Each row was made from one walk, in order. Every step used is in the known rows, and no mark comes twice. Write each row's walk.
Known rows:
naza/buki/tirib/vigele/getozup: [  7 -13   3   0 -16   3  26  31   9 -18   3   8  -7  39 -35   5 -26 -19
   6  -7 -28  -7  20  22   7   6 -13   2  17 -11   8]
naza/buki: [ -3 -15  -9   5 -10   3  22  15  -3 -13   5  -1  -4   7 -20  -1 -14 -19
  -1 -13 -29  -3  10  14   3   8  -7   2  15 -14  17]
voraru/sopi: [  8   6  13   4  -4  14  33 -18   3  24  -2   6  -6   5  -3  -8  15 -10
   8  -6  10  -8  11  -8 -10   0 -14 -12   2   9  20]
voraru/sopi/buki/rikik: [  3   2  29  -5   0  21  22  -7  15  20 -12  11  -9   9 -17 -16   5  -7
  24 -22  10  -5  23   5 -22   3 -18  -1  13   3  17]
tirib/buki/filife: [ -8 -29  35   2   3  -4 -27  23  -7 -13   1 -10  12  -7 -37   0   0  10
 -18  15 -12 -18   6  18 -11  -1  -7  -2  14  -7   4]
getozup/buki/sopi/voraru/vogo/vigele: [  2   7  15  -1 -18  26   9  -7  -3 -18   4  -7 -12   7 -17 -10  19  35
  19 -21  -9  -3   8 -12   6 -11  11  -1  18   2  27]
sopi/voraru/vogo/buki: [-14  -7  -8  -3 -10  12  19   0  -5 -14  12  19 -12 -16  12  15  14  -7
   1 -31 -13  18   8 -33 -10  -4  18  -8  16  -3  20]
sopi/buki/getozup: [ -9  -6  16  -1   0   5  -6  -3  -2 -18  -6  15  -6  13 -19  -6  -3   3
  32 -27  11   6   8   6 -13  11  -6  22  22 -12  -4]
sopi/buki/bofo: [-11 -15  12  -6  19   8 -14  13   4 -24   1   2   3   6 -16 -19  -7   5
  25 -20   2  18  19  13 -10   7  -1  11  27 -12   3]
vigele/getozup: [ 20  16   8  -3  -3  26  14  20 -11  20   4   5  -6  14  13  11 -33  -1
  -5  -2  13  -1   4  15  12 -11 -11  -2   5   6  -9]
naza/buki/getozup/vigele/vogo: [ -3 -10   7  15 -24  -4  32  20  -1 -21  -3  10  -3  22 -23  -6 -13  -4
  22 -15 -25   3  13  10  26  16  -5  -3  18 -17   6]
buki/filife: [ -3 -26  35  -1   5 -16 -22  14   6 -20  -2   0  13  10   3 -10  -1  -5
 -13  17 -15  -2 -13   7  11  -5   6  -7  -5 -17 -17]
buki/getozup: [ -1   4  40   1 -10   2   6  -3  -5   0  -2  14  -3  27  -3  -2  11  -1
  13   1  17  -3  -9  -8  12   9  -6  10   3  -6  -6]
naza/buki/bofo: [ -6 -22  15   1   2   7  18  30   0 -17  10  -2   5  18 -18 -15 -10 -19
   1  -5 -28   6  15  15  15   9  -5  -2  21 -18  19]
filife/buki/tirib/vigele/vogo: [ -6  16  13   8 -12  -7  -5  25   5 -20  -7   8  -3  24 -21   2  -3  12
   1  42 -14 -15   4   1  -3  16   8 -26  -1  -3  16]
rikik/buki/sopi/voraru: [-13  15   9 -20  -9 -10  -5  -3  28 -19  -7   2 -15  38   1  16  16  10
  20 -16   4   8  17 -14 -20  -7   6  -3  15 -11  25]
vogo/vigele/getozup: [ 17   5   3 -11  -4  63   7  26  -4   5 -20  11  14  -8   2   0  -1  -9
   8   4  -6 -12  -1   6  19  -7 -13   7  -7  11  -9]
naza/buki/tirib: [ -5 -13  10   7 -10 -10  13  11  10 -17   0   0  -5  41 -13   4 -12 -21
  -3  -7 -31   0  14  12   7  10 -10   2  18 -16  13]
vigele/vogo/buki/naza: [-10   4  -7  24  -4  35  -5  21   9   6  -8   9   1  17  -2   3   1   6
   4  -2  -6 -10  11   7   7   6   1 -12  10 -16  -2]
voraru/vogo: [-23  -7  -4   8 -14   0  44   0   0  -9  -2  -2 -10 -26   0   0  23   2
   7  14   2  13   7 -17   7  -1  11 -16   6   3  -3]
getozup/buki/sopi: [  9   9  17   1 -12  14  -3  -7  -4  -3   8 -18 -12  19 -21 -14   8  37
  10  -7  -1  -9   9   5   6  -6   6   4  14  -1  23]
getozup/buki/filife: [  9 -14  23   4   2  -9 -16   7  -1 -26   7 -15   2  -8 -18 -25   1  30
  -4   6 -23  -2  -5  18  17  -2  13  -4  16 -20   6]
buki/getozup/vigele: [  5   4  30  -3 -21  -8   9   1  -4 -10  -9  13  -1  20  -5  -8  11  18
  25  -2   5   8   5 -10  30   9   3   3   0   0  -6]
bofo/buki/getozup: [  5   5  61   5  -7   1  -1  25 -13  -5 -10 -23 -12   6 -10 -15  24 -10
  -5  -6  -4  10 -10   9   3   1  12   5  23 -15   8]
buki/tirib: [ -3   4  27   2  -2 -17 -13  -7  17  -8  -5   1  -3  50  10   7   3  -3
  -1   8  -3   4   6  -3   5   2  -3   0   3  -2  -7]
naza/buki/rikik: [ -1 -12  26  -6 -12   8  16  32  11   1  -5   3  -3  20 -22  -8 -18 -19
  -1  -7 -29  -7  15  20   7   9 -10   3  11 -15  13]
bofo/buki/naza: [  2  14  52  -5  -4  11  -8  32   0  -8 -16 -27  -9  18 -16 -13  32  -1
 -16  -8 -15  -2  -2  15   3 -11  11 -10  21  -9  17]
voraru/vogo/buki: [-20 -18 -10   2 -15  29  30   9  -8   6   3   2 -11 -34   2   2  32  -7
  -6  17  -6  11  19 -19   2   7  16  -3   7  -5  10]
rikik/buki/tirib/vigele/vogo/voraru/sopi: [-13  17   9  -7  -7  -9  10   9  46 -29 -17   6 -11  31 -29   2  12   1
  25  12  -7   3  29   6  -6   5   1 -15  18 -12   5]
voraru/sopi/buki/bofo: [  0  -5  22   0  10  19  24  -9   7   7  -2   8  -4   9 -14 -20  11  -6
  25 -20  10   5  24   2 -17   3 -15  -5  20   1  21]

Write each row's walk:
[ -6   1  10  -5  -7  26  30  11  -3 -29   4  15  -3 -13   5   0  10   8
  15 -30 -14  19   3 -24  12 -12  12 -14  21   4  14]  sopi/voraru/vogo/vigele/getozup/buki/bofo
[-13  -5   8  -8 -11  15  16   7   1  -8   7  20 -11  -9  10  11  12  -5
   2 -28 -12  17  11 -30  -9  -4  16  -8  14  -3  18]  sopi/voraru/vogo/buki/rikik
[  0   8  18  -3  -1  24  24 -15  12   8 -10  13 -10  22 -20  -9  18   0
  23 -26  11 -13  21   0 -19  -2 -20  -7  16   5  23]  voraru/sopi/buki/naza
[ -6  16  33  12 -23   2  13   6   1 -16 -11  13   1  22 -11 -10   1  17
  28  -2   3   7   8  -6  39   8   5  -7   2   1 -18]  buki/getozup/vigele/vogo/voraru
[-21  22   9  32  -4  31  20   1  13  -8  -7   4  -3   5 -19  -9 -15  -5
  16 -14  -1  -3  17   8   6  -3  -4 -22  13   3 -15]  vigele/vogo/voraru/sopi/buki
[  3   2  24   3  -2  18  29 -20   2  10  -5  17 -11  13 -17 -12  13  -7
  30 -25  18  -4  17  -4 -19   7 -18   3  18   1  17]  voraru/sopi/buki/getozup
[  5  -1 -28  16 -16   4   3  19   5  -7 -11   2   4 -13  -2  -7  -9  27
  20  -4 -20  15  25   3  26   9  17 -15   4  -5  -4]  getozup/vigele/vogo/buki
[  8 -17  -2 -12  -5  34 -21  21   4   8   4  12  -3  16 -16   4  12 -12
  -8  11 -14  -6  24   1  -8  12   6  18   2 -12  12]  vogo/buki/tirib/vigele
[  9   0  42   0  -4  -8  -7  36   5 -17 -12 -27 -12  14 -27 -12  15  -9
  -5   0 -19  10   5  18  -5  -4  15  -2  21 -10   6]  bofo/buki/tirib/vigele
[-13   5  14   6  -9   9  -2   4   4 -31 -11  13  -4  10 -27 -13 -11  14
  40 -29   1  12  21   7   7   9   2  10  21  -6 -13]  sopi/buki/getozup/vigele/vogo/voraru
[-10 -17  34  -3  10  11 -16  27  -9  -5   7 -12  11  -2 -38  -7   6  15
  -7  11   0  -7  19  13  -6   5  -8   0  25   2  18]  tirib/buki/bofo
[-18  26  13  33  -7  30  25   2  12  -2  -5   3  -1   7 -13  -7 -10  -7
   9  -5  -2  -6  12   4  14  -4  -5 -28   7   6 -15]  vigele/vogo/voraru/sopi
[-12   2   7 -11   3  13 -14   4  12 -22 -11  10  -3  25 -26  -3   5  12
  21 -28   2  -6  15  12 -14  -1  -8   8  20  -6   6]  sopi/buki/naza
[  3   8  53   1 -10  12  -7  24  -8   4 -10 -37 -15  21  -8 -10  22  -6
 -10  -8  -3   5   2   7  -9 -13  13   1  16  -5  17]  bofo/buki/sopi
[  9 -11  10 -11 -15  36 -12  14 -14  14   1  15  -1   3  -1  -4  20   1
   1   3  -7   2  19 -10  13  18  10  20   2 -12  14]  vogo/buki/getozup/vigele
[-14   2  14 -18  13 -13  -5  17  29 -24  -7  -4   0  13  -1 -10  18   7
  14  14  -1  20  18   5   1   7   8  -8  22 -21  16]  rikik/buki/bofo
[ -9  -9   6  11 -17   5  22  27  16 -30   1   6  -4  36 -45  -1 -21 -21
   7  -7 -36  -8  21  20  11   7  -7  -5  17 -11   2]  naza/buki/tirib/vigele/vogo/voraru
[ -8   9  -5   7 -11  34  25  29  20 -23  -7  19   0   4 -70 -13  -9   7
  33 -11  -4 -21  22  17  -1  -5  -5 -15   7   7 -12]  tirib/vigele/vogo/voraru/sopi/buki/naza
[-12  11   9 -13   0 -29 -10  -1  38 -25 -16  -2 -11  35   4  10  16   4
  12  13  -5  13  17   2  -8   8   4  -5  18 -19   9]  rikik/buki/tirib
[ 10   3   4  14  -8  -7   1   7  13 -26   3  -8  -9  13 -38 -16  -5  37
  20  -1 -15  -3  10  19  11   4   8  -5  23 -10   4]  getozup/buki/tirib/vigele/vogo
[ -5  -7  10  -2 -26  35  38  20  -3 -12   3   8  -9  34 -13  12  -9 -19
  10 -29 -22  -6  16  -6   4  -7  -9  -1  15  -3  23]  naza/buki/sopi/voraru/vogo/vigele/getozup
[-15  20  24  -7 -23  25   4  10 -11 -11  -5   8  -7  18   0   8  21   9
   1  21  -8 -15   1 -29  -9   1  11 -22  -6  10  39]  filife/buki/sopi/voraru/vogo/vigele
[ -8  -3   4   8  -8  -3  -1   4   3 -28 -12  14  -4   9 -20 -10 -10  18
  46 -30   4  14  17   8   1  13   0  10  24 -11 -10]  sopi/buki/getozup/vigele/vogo
[ -9   0   8   1 -22  51  47  14  -4  -5 -14   0  -5 -20  -6  -4  27   9
  16  14   1   0  11 -13  21  -8   4  -9   5  12  -1]  voraru/vogo/vigele/getozup/buki/sopi
[  2   5 -23  19 -16 -17  13  12  10 -17 -15  -1   3  -7  -2  -8 -15  32
  28  -6 -15  17  18   4  31   4  13 -23   3   2 -13]  getozup/vigele/vogo
[ -4  -5   9  -4  -7  -2  -4   0   0 -25 -10  14  -5   8 -21 -10  -4  16
  41 -29   4  13  17   5  -1  12   0  17  20  -8  -4]  sopi/buki/getozup/vigele
[-13  13   9 -18  -9  -5  -4   0  28 -11 -12  -6 -13  35  -3   9  20  10
  17   5   8   2  19  -4 -15  -2   3   0  10 -11  19]  rikik/buki/sopi
[-14  -6   6  -2 -13  13  21  -2  -8 -15  11  23 -13  -6  10  14  17  -7
   5 -30  -7  18   5 -36  -6  -2  15  -4  16  -5  18]  sopi/voraru/vogo/buki/getozup
[-16 -11   4  -6  -5  14  17   6  -5 -17  14  18  -7  -9  12   8  16  -6
   1 -27 -12  23  10 -32  -4  -4  18 -10  18  -5  21]  sopi/voraru/vogo/buki/bofo
[ -9  28  27 -10 -11  12 -10  18  -3  -9  -8   6  -1  27 -10   2  20  18
 -14  36  -9 -26  -2  -4   3   7   5 -27  -5   2  34]  filife/buki/naza
[-16  -1  -3   1 -10  -8  28  -8   0 -24   8  16 -11 -10  10  14   7  -1
  10 -33  -8  20   0 -31  -6  -9  14 -16  15   3  11]  sopi/voraru/vogo
[  4  10  52  -1 -10   8  -8  21  -8  -5  -4 -28 -17  25  -4  -3  17  -6
  -6 -29  -8  10   0  -3 -15 -17  16  -3  21  -5  24]  bofo/buki/sopi/voraru
[ -8  -6  29  -1 -11  18 -14  10 -10   9   2 -13  -2  20 -39  12   7  18
  -3   2  10 -25  20   4 -22  -4 -14   7  12  12  21]  tirib/buki/sopi
[ -4 -34  16   4  -6  -9   7  26   2 -26   3   0   6  14 -17  -8 -15 -23
 -11  -1 -40  -5   1  19  11   5  -4  -3  12 -27   6]  naza/buki/filife
[-15  25  41  -6  -6  40   9 -14   9  -6  -1   3  -7  18 -26 -10   7 -20
   0 -12  -4  -6  27  -2   1  -7  -7  -3   6  16   4]  vogo/voraru/sopi/buki/tirib
